Every row comes from one small tree of marks. Brackets hold a mark, then the marks that hang from it, in alphabetical order. Every link used is in the known rows. Which tree was each row made from?
Known rows
[J R [T B P [X U]]]: [ 32.2  14.6   0.1 -15.8 -32.8  38.4  22.8  22.8   4.9  31.7  20.9 -22.4
 -31.1   2.4  -9.7   5.0 -26.2  40.7  -8.2 -11.0  11.4  54.9]
[L [B [T X]]]: [ 28.7  22.6   7.8 -14.1  -9.1   9.3   4.3  15.6  -7.2  -1.4   8.8  13.0
 -17.1   5.3   3.0 -16.7   9.7  26.0  10.1 -12.3   3.7   4.4]
[X [T J P] [U B]]: [-21.6  -1.8 -12.4 -17.8   1.7  33.7 -10.0  23.8   2.8  30.2   5.4 -36.5
   1.0  -7.8   3.5   1.6 -30.8  19.5  -2.1   0.2  13.5  23.9]
[T B J P X]: [ 45.6   0.9  10.0 -11.5  -7.7  44.2 -16.0  15.1  -7.0  -2.2  33.6   0.5
 -15.9   7.6  11.4 -10.4 -16.8  21.4  13.2   8.2   3.4  45.5]
[D [A [T J P X]]]: [ 39.5   1.2   1.4 -13.1  22.2  35.0 -31.8  -2.8   6.1   5.3  24.1  -7.5
   1.1 -10.9 -14.4 -14.0  -9.5  17.7   2.6 -14.0  17.3  12.7]
[A T]: [ 21.0   2.6  11.8 -20.9   9.2   0.4   5.4  -3.8   4.1   2.3   8.1 -11.6
  -2.3   3.0  -8.8 -16.3 -14.3   5.2  11.2  -9.6  -4.0 -12.1]
[B [T P]]: [-12.8  11.0  -0.6 -17.2   9.0  17.3   4.9   1.6   6.7  -4.1  24.9  -5.2
   1.8   6.0  -4.5 -26.1 -11.3   5.0  15.7   3.9   5.4   1.4]
[L [B T]]: [ -1.7  21.5   5.0 -12.5   0.0  -2.8   9.4  10.2  -3.3   6.3  10.6   2.7
  -9.0   6.0  -0.7 -14.4  -0.7  13.3  13.2 -11.7  -2.6  -8.8]
[U [B T]]: [ -7.2  15.6   3.7 -19.1   2.0   1.4  10.3  16.6   0.7   3.6   1.1  10.5
  -2.3   5.1   1.2 -20.1 -33.5  14.8   7.7 -15.9 -14.7  -2.9]
[Q P]: [ -9.9  -4.6   4.6 -14.6  11.9  11.7  -2.3   8.0  -5.9 -18.7  25.9  -2.0
  -0.6  13.2  -3.9  -4.9 -19.2  -8.1  18.4  10.8  -9.1   6.4]
[B T]: [ -6.3   8.5   1.0 -14.4   8.1   6.0  11.1   2.3   0.9  -9.2  13.9   5.1
   3.2   3.9  -0.2 -15.8  -7.0   3.8  18.0  -9.1  -8.2  -5.1]
[N [B [T P X]]]: [ 25.7  18.6  11.2 -16.4   9.2  34.2   4.7  20.1   5.3   2.1  27.6   7.1
 -13.3 -14.8  -2.8 -32.2  -7.4  22.2   5.4  -8.2   0.3   9.8]
[L [B [T J [X U]]]]: [ 21.6  18.6 -14.2  -5.1 -15.5  31.8   1.4  16.8  -9.6   1.5  15.8  -8.0
 -19.8  -3.1   4.2  14.3  17.9  30.9  13.2 -16.0  17.9  17.1]
[X [T B [J R] P]]: [ 14.8  -3.2  13.2 -11.3  10.2  30.0  -8.0  12.0   0.7  35.3  33.1 -23.8
   0.5  -1.4   0.7 -20.0 -18.6  19.4  15.8  -0.6  -4.2  43.4]
[X T]: [ -8.3  -9.1   8.8 -20.2  13.4   2.6   1.1   5.7  -0.2   6.1   2.4  -8.4
  12.0  -4.5   9.9 -17.1  -9.9   2.4  10.2  -1.9  -5.3   5.9]
[X [T B J P] U]: [ -7.7  -3.1  -8.6 -19.2  -8.8  33.9   6.0   8.7   2.4  19.4  32.1 -28.3
   0.7 -12.5   4.9   7.5 -21.5  16.7   8.3   8.5  14.8  48.1]
[X [T P] [U B]]: [-28.1   5.0  -8.5 -24.9  -3.6  18.4   8.6  22.9   9.1  33.7  -0.7 -25.8
   0.5  -9.2  -2.8  -6.9 -46.6  20.7  -9.3   4.8  13.5  19.1]
[D [A [T B [J R] X]]]: [ 69.3   8.4  12.4  -4.5   8.9  25.0  -9.6   2.7   1.1  26.7  25.6   9.3
  -7.6 -11.6 -16.3  -8.2 -26.3  33.6   5.9 -37.1  -7.1  36.9]
[A [T B J]]: [ 38.8   3.1  16.0 -21.3  -1.0  12.7   0.8  -3.6  -1.6   2.2  26.9  -9.9
  -9.5   1.8  -2.4  -3.0 -15.0  13.3  16.4 -13.1  -9.9  18.4]
[D [A [T [X U]]]]: [ 26.9   8.3 -11.5 -12.5   0.3  18.1   7.7  -1.6   8.2  11.3   6.1   4.0
   1.5 -20.0 -18.7   6.5 -30.2  23.4  -7.6 -25.6  18.7  12.0]
[D A]: [ -3.9  -1.9  -4.4  -1.8  24.8   5.8  -6.3   4.1   2.6   9.2   6.5  16.0
  18.0  -6.5  -4.5  -4.3 -39.1  -3.4   3.8 -15.1  -8.5   0.9]
[U B]: [  3.8   4.3   7.7 -11.9   2.6   3.5   1.0  24.3  -1.7  14.1  -7.8   4.2
  -5.1   9.4   5.6 -11.9 -48.6   8.3   1.4  -8.7 -18.4  -0.6]

Write each row's tree
[ 56.6   3.1  12.3  -0.9  -3.5  48.3 -13.2  22.1  -5.6  19.8  34.5  -5.5
 -19.0   9.2   2.9 -15.4 -17.2  28.8  15.5   0.1  -2.1  50.8]
[T B [J R] P X]
[ 15.8   3.4 -11.9  -9.7 -11.0  42.0   5.7  16.2   1.6   5.6  15.5 -10.5
 -10.4   1.3   1.3  -0.5 -21.9  19.4   2.0   9.8  24.3  23.4]
[T P [X U]]
[-10.8   0.7  -8.8  -5.9   6.6  37.2  -6.4  30.7   4.6  52.9   6.8 -40.2
  -0.6  -6.6  -4.4  -4.7 -35.0  27.1  -1.2  -8.8   9.8  27.2]
[X [T [J R] P] [U B]]
[ 26.5  18.3   2.5 -11.9  -1.0  35.0 -22.6  15.8  -6.5   1.8  26.5  -8.7
 -18.8   5.9   4.5 -16.9  23.1  26.1  15.4  -2.4  15.3  15.6]
[L [B [T J P X]]]
[ 30.2  15.8   5.2  -5.5   4.3  42.5 -18.2  29.8  -1.6  22.2  15.5  -5.8
 -18.4   8.9  -1.8 -28.8 -12.6  36.3  10.5 -15.3   0.2  23.2]
[U [B [T [J R] P X]]]
[ 33.3   3.9 -10.0  -9.3 -21.0  52.3   0.0  17.0  -3.5   4.8  33.8  -8.8
 -18.0  -1.3   7.2  11.6 -21.8  27.3   8.8   7.9  16.9  53.3]
[T B J P [X U]]
[  2.7   0.1  -5.2  -9.1  -3.0  39.8   9.7  15.5   3.7  41.9  31.1 -35.0
  -2.6 -10.5  -2.7   2.4 -25.3  26.3  10.9  -0.4   8.8  51.4]
[X [T B [J R] P] U]
[ 34.1   4.1  12.5 -12.3  -1.5  32.7  -7.0  20.9   2.1  20.4   9.0 -23.7
 -21.5  11.7  -7.2 -19.6  -3.4  23.7  -1.7 -10.7   3.4  23.6]
[J R [T P X]]
[ 72.1   9.6  21.4 -13.6  -4.6  40.5  -9.8   8.4   2.0  22.8  36.6 -17.5
 -23.6   2.6 -10.2 -20.6 -11.8  35.7  13.1 -10.6   4.2  39.7]
[A [T B [J R] P X]]
[ 18.8   4.4 -12.5  -5.2 -10.8  52.1 -13.7  33.8  -3.0  14.7   7.7 -16.2
 -16.8   1.4   5.8   7.0 -31.0  28.8  -2.1   0.5  15.6  30.1]
[T J P [X [U B]]]
[ 29.7   7.3  -9.9   4.4  -5.3  55.9 -10.7  38.8  -2.0  37.2   8.0 -21.9
 -19.9   3.7  -2.4   1.1 -33.3  36.3  -0.4  -8.8  11.0  33.1]
[T [J R] P [X [U B]]]
[ 40.3   6.3  18.2 -26.3 -24.6  13.3  10.2  13.4  -4.4  -5.0  11.8   3.7
 -23.7   5.7   7.4  -3.0 -13.5  25.7  -1.4 -13.2 -10.1  40.3]
[J [T B X]]
[ -3.5  17.6   8.0 -14.3  21.2  20.7  10.4  14.7  10.1  10.9  29.8  -4.1
  -3.5 -13.7  -9.5 -29.5 -17.4   8.4   9.6  -8.4  -4.7  -3.2]
[N [B [T P]]]
[ 35.9   4.4  -8.1   8.8  -6.2  46.5  -4.0  40.4  -7.9  31.7  -3.3 -10.5
 -18.1   2.1   3.1   8.3 -31.6  34.9   1.9 -22.3  -1.4  28.4]
[T [J R] [X [U B]]]
[ 50.4  -2.1  12.1  -8.5  -9.4  32.4  -9.0  16.6 -12.5  -8.5  23.1  10.7
 -13.1   6.1  16.6  -0.4 -11.1  19.8  15.9  -5.3  -9.8  40.9]
[T B J X]
[ 43.4   0.8  -5.6 -11.4  -7.2  37.4  -1.8   3.8  -3.6  -2.3  12.2 -22.3
 -13.5  -5.6  -3.2  11.1   3.5  22.8   9.3 -15.8  18.1  13.2]
[A [T J [X U]]]
[ -2.7  -5.0  -6.8 -15.5  -9.3  22.9  11.7   8.5  -4.6  14.4  20.8 -17.9
   2.2 -11.2   9.2  17.4 -18.0  17.4  11.1  -6.6   1.6  43.9]
[X [T B J] U]
[ 19.0  15.3 -10.2  -5.5   5.2  56.6   3.1  25.0   2.7   6.8  33.1 -14.3
 -14.5 -22.7  -2.1  -2.9   1.5  26.5   8.3 -12.8  14.9  19.6]
[N [B [T J P [X U]]]]
[ 20.7  -5.9  13.7  -8.2  10.3  18.4  -1.0  12.9  -5.2  31.1  21.6 -12.7
   1.7  -3.1   6.9 -10.8 -14.0  17.0  17.9 -15.2 -16.5  39.3]
[X [T B [J R]]]
[ -2.3   1.6  13.2 -29.4  -2.1  10.2   6.9   5.4   4.7  15.1  25.4  -7.3
   3.8  -3.7   3.0 -22.5 -31.0  13.4   6.2  10.8   1.2  36.2]
[X [T B P]]
[ 20.8   8.0  17.8 -13.9 -11.3   4.8  19.7  14.7   1.1  26.2  12.6 -11.5
 -17.4   7.6  -6.2  -4.4 -27.1  21.4   3.7 -23.7 -24.0  30.1]
[J R [T B]]
[ 29.5  18.5  -0.8 -25.6 -19.5  28.8   8.2  19.7   9.4  19.8   4.4 -18.2
 -22.5  -4.0 -14.4  -9.6 -41.2  37.9 -12.3  -5.0  22.9  15.6]
[A [T P [X [U B]]]]
[ 43.4  18.0   6.1   3.6   2.5  27.4 -13.1  22.7 -10.8  17.6  15.1  -3.3
 -20.9   5.5   0.9 -14.9  22.8  30.9  18.4 -24.4  -0.8  13.2]
[L [B [T [J R] X]]]
[ 59.3   2.8  14.1  -7.7  13.1  43.3 -22.3   9.0   2.1  18.8  23.3 -28.8
 -16.6   5.3 -10.8 -25.0   3.0  25.3  14.2  -9.5  11.7  15.0]
[A [T [J R] P X]]
[ 65.2   9.7   2.8  -7.2 -18.9  38.4  14.8   9.7  -2.5  22.3  24.5 -16.7
 -24.9  -6.3  -9.3   8.1 -15.1  40.3  10.3 -23.8   6.0  42.3]
[A [T B [J R] [X U]]]
[ 10.1  13.0 -14.3 -12.3 -14.1  26.3  21.7   8.9  -0.9 -10.6  11.8   6.5
  -6.9  -3.5   1.5   0.5  -3.3  24.5   9.2 -10.9  14.4  14.8]
[B [T [X U]]]
[ 37.8  12.4   2.4 -12.8 -32.1  27.1  28.4  22.7  -0.8  25.5  10.9 -12.1
 -28.9   0.4  -5.1  14.3 -23.6  39.5  -5.2 -23.9  -1.3  49.9]
[J R [T B [X U]]]
[ 33.8  15.4   4.6  -8.0  -2.6  23.2 -15.7  16.8 -12.4  -6.4  15.7   1.1
 -17.5   4.9   9.2  -8.5  25.8  24.0  17.8 -16.5   3.0   8.5]
[L [B [T J X]]]
